Each row comes from the steps of one walk. Every step used is in the known rows, and no mark comes twice. Write the walk behind each row, first mark first.
Known rows:
kipabe, bufo, mabot, dubop: [-.02, -.06, .13, .12, -.04, -.01, -.19, -.01, -.02, .14, -.04, -.11, .12, -.13, -.09, .03, -.01, -.03, -.08, -.09]
vekes, mabot, bufo: [.01, -.09, .17, .03, -.06, -.05, -.04, -.07, -.03, .11, -.02, -.14, .14, -.16, -.01, .02, .04, -.02, .07, -.03]
kipabe, bufo, zura, vekes, mabot, dubop: [-.02, -.01, .28, -.08, -.04, -.06, -.08, -.05, .02, .31, -.03, -.29, .10, -.15, -.05, .01, -.03, -.10, .17, .13]
dovi, bufo, mabot: [-.12, -.08, .19, .04, -.01, .03, -.09, .06, -.07, .02, -.09, -.19, .06, -.11, -.08, -.03, .01, .07, -.06, -.05]
vekes, mabot: [.01, .02, .01, -.01, .02, -.04, -.03, -.06, -.02, .06, -.03, -.22, .06, -.11, .03, .01, .03, -.03, .08, -.05]
dubop, mabot: [-.09, -.05, .06, .17, -.03, -.02, -.13, -.04, .01, -.07, .00, -.12, .09, -.05, .00, -.01, .00, .00, -.02, -.06]
zura, bufo, dubop, mabot, vekes: [.03, -.01, .22, .12, -.20, -.02, -.06, -.11, .04, .13, -.03, -.01, .06, -.05, -.06, .04, -.06, .04, -.05, -.01]
mesata, bufo, mabot: [.00, -.10, .17, .15, .08, .04, -.29, .07, -.04, .06, -.08, -.37, .10, -.08, -.06, -.04, .00, .02, .02, -.02]
kipabe, bufo: [.06, -.03, .16, .00, .03, .00, .00, .02, -.02, .10, -.03, -.07, .08, -.05, -.02, .01, -.03, -.02, -.04, -.07]
bufo, zura, vekes: [-.05, -.03, .20, -.15, .01, .03, -.01, .10, .04, .15, -.01, -.04, -.07, .05, -.05, -.05, -.02, -.01, .16, .26]
dubop, bufo, mabot: [.01, -.13, .24, .13, -.03, .02, -.15, .10, -.03, .00, -.05, -.35, .07, -.04, -.08, -.04, .05, .04, -.07, -.09]
dovi, bufo: [-.08, -.02, .13, .01, -.02, -.01, .06, -.02, -.05, -.02, -.04, -.10, .05, -.06, -.03, -.02, -.02, .05, -.04, -.04]
zura, vekes, mabot: [.03, .06, .06, -.11, .03, -.03, .06, -.08, .02, .18, .00, -.31, .03, -.10, .03, -.02, .03, -.05, .22, .07]
mesata, zura: [-.07, .00, .07, .00, .07, .03, -.16, -.02, .01, -.02, .00, -.07, -.01, -.01, .01, -.04, -.05, .00, .12, .06]
vekes, mabot, dubop, bufo: [.01, -.02, .09, .15, -.11, -.10, -.07, -.14, -.01, .01, .01, -.45, .16, -.14, -.01, .02, .04, -.05, .00, -.15]
zura, vekes: [.01, .04, .05, -.10, .00, .01, .08, -.02, .04, .12, .03, -.09, -.04, .01, -.01, -.03, .00, -.02, .13, .12]
dubop, bufo: [.05, -.08, .18, .08, -.05, -.01, -.01, .03, -.01, -.04, .00, -.26, .06, .00, -.02, -.03, .02, .02, -.05, -.07]
mabot, vekes: [-.04, .01, .08, .07, -.10, .00, .05, -.04, .00, .09, .02, .16, -.11, .00, -.02, -.02, .00, -.02, .05, -.03]
bufo, dubop, mabot: [-.05, -.01, .07, .16, -.01, -.02, -.17, -.06, .02, -.03, -.01, -.16, .08, -.04, -.02, .04, -.03, .01, -.12, .00]

Write each row's walk:
[.06, .00, .24, -.08, -.04, -.05, .00, -.11, .02, .27, -.01, -.27, .09, -.14, -.04, .03, .02, -.03, .10, .15]
zura, vekes, mabot, bufo, dubop
[-.04, .01, .22, .05, -.04, -.06, -.14, -.18, .04, .11, .03, -.60, .11, -.13, -.01, -.04, .00, -.07, .26, .05]
mesata, zura, vekes, mabot, dubop, bufo
[-.13, -.04, .13, .24, -.13, -.02, -.07, -.08, .01, .02, .02, .04, -.02, -.05, -.02, -.03, -.01, -.02, .03, -.09]
dubop, mabot, vekes
[-.03, -.12, .30, .20, -.13, .02, -.10, .06, -.03, .09, -.03, -.18, -.03, -.04, -.10, -.06, .04, .02, -.02, -.12]
dubop, bufo, mabot, vekes
[-.16, -.23, .37, .16, -.11, -.01, -.23, .06, .01, .01, -.04, .01, .13, -.06, -.08, -.01, -.02, .02, -.01, .09]
dubop, mabot, bufo, zura
[.16, .03, .10, -.12, -.08, -.01, .01, -.03, .04, .10, -.05, -.05, .08, -.01, -.04, .06, -.05, .06, -.08, .07]
zura, bufo, dubop
[-.04, -.01, .21, -.15, .03, -.01, -.05, .04, .02, .21, -.04, -.26, -.01, -.07, -.02, -.04, .01, -.04, .24, .21]
bufo, zura, vekes, mabot
[-.02, .09, -.03, -.04, -.06, -.08, .02, -.19, .03, .17, .04, -.26, .05, -.13, .00, .02, .02, -.09, .18, .06]
zura, vekes, mabot, dubop
[-.08, .02, .13, -.07, -.06, -.06, -.07, -.07, .03, .21, .00, -.21, .02, -.09, -.04, .00, .00, -.08, .21, .19]
bufo, zura, vekes, mabot, dubop
[.04, -.04, .19, .02, -.04, -.06, -.08, -.09, -.01, .15, -.03, -.18, .13, -.15, -.04, .06, .02, -.01, -.03, .03]
vekes, mabot, bufo, dubop
[-.09, -.16, .22, .20, -.11, -.03, -.13, -.06, .00, -.02, .00, -.03, .16, -.10, -.04, .00, .01, .01, -.03, -.05]
dubop, mabot, bufo
[-.05, -.05, .29, -.07, .01, -.01, -.10, -.11, .02, .20, .00, -.30, .09, -.16, -.01, -.05, .00, -.04, .32, .16]
mesata, zura, vekes, mabot, bufo
[.03, -.04, .21, -.08, -.05, -.04, .05, -.10, .01, .22, .00, -.23, .09, -.15, -.02, -.02, .04, -.04, .20, .09]
zura, vekes, mabot, bufo
[.03, .02, .15, .05, -.11, -.09, .01, -.17, .02, .13, .04, -.52, .12, -.12, -.02, -.01, .05, -.07, .13, -.02]
zura, vekes, mabot, dubop, bufo
[-.14, -.02, .21, .16, -.04, -.02, -.12, -.08, -.03, -.05, -.05, -.27, .13, -.10, -.05, .02, -.04, .06, -.15, -.04]
dovi, bufo, dubop, mabot
[-.01, -.15, .33, .04, -.04, .01, -.10, .15, -.01, -.01, -.04, -.21, .03, .04, -.06, -.04, .00, .03, -.03, .06]
dubop, bufo, zura
[-.03, -.11, .27, .06, .06, .02, -.24, .11, -.02, .05, -.07, -.23, .06, .01, -.05, -.04, -.05, .01, .06, .13]
mesata, bufo, zura
[-.08, -.03, -.02, .13, -.07, -.02, -.18, -.03, .00, .03, -.01, -.04, .04, -.08, -.08, .02, .02, -.01, -.05, -.02]
bufo, mabot, dubop
[.07, -.02, .15, .05, -.11, -.02, -.11, -.08, .04, .04, -.05, -.17, .17, -.06, -.04, .06, -.05, .06, -.10, .01]
zura, bufo, dubop, mabot
[-.01, .00, .31, -.08, .03, -.02, -.15, -.13, .03, .25, -.01, -.34, .08, -.15, -.04, -.01, -.02, -.03, .22, .22]
mesata, zura, vekes, mabot, bufo, dubop
[-.04, -.02, .29, .12, -.13, .01, -.21, -.13, .05, .11, -.04, -.08, .06, -.06, -.06, .00, -.10, .04, .07, .06]
mesata, zura, bufo, dubop, mabot, vekes
[-.05, -.16, .33, -.02, -.06, -.03, -.13, .04, -.03, .14, -.06, -.10, .10, -.12, -.05, .00, .02, -.01, .09, .10]
vekes, mabot, bufo, zura
[-.04, -.10, .25, .21, -.02, .03, -.23, .02, -.04, .15, -.06, -.20, -.01, -.08, -.08, -.06, .00, .00, .07, -.04]
mesata, bufo, mabot, vekes
[-.05, -.14, .36, -.11, -.08, .01, -.02, .08, .03, .20, -.01, .03, .00, .00, -.09, -.04, -.01, .00, .14, .28]
mabot, bufo, zura, vekes
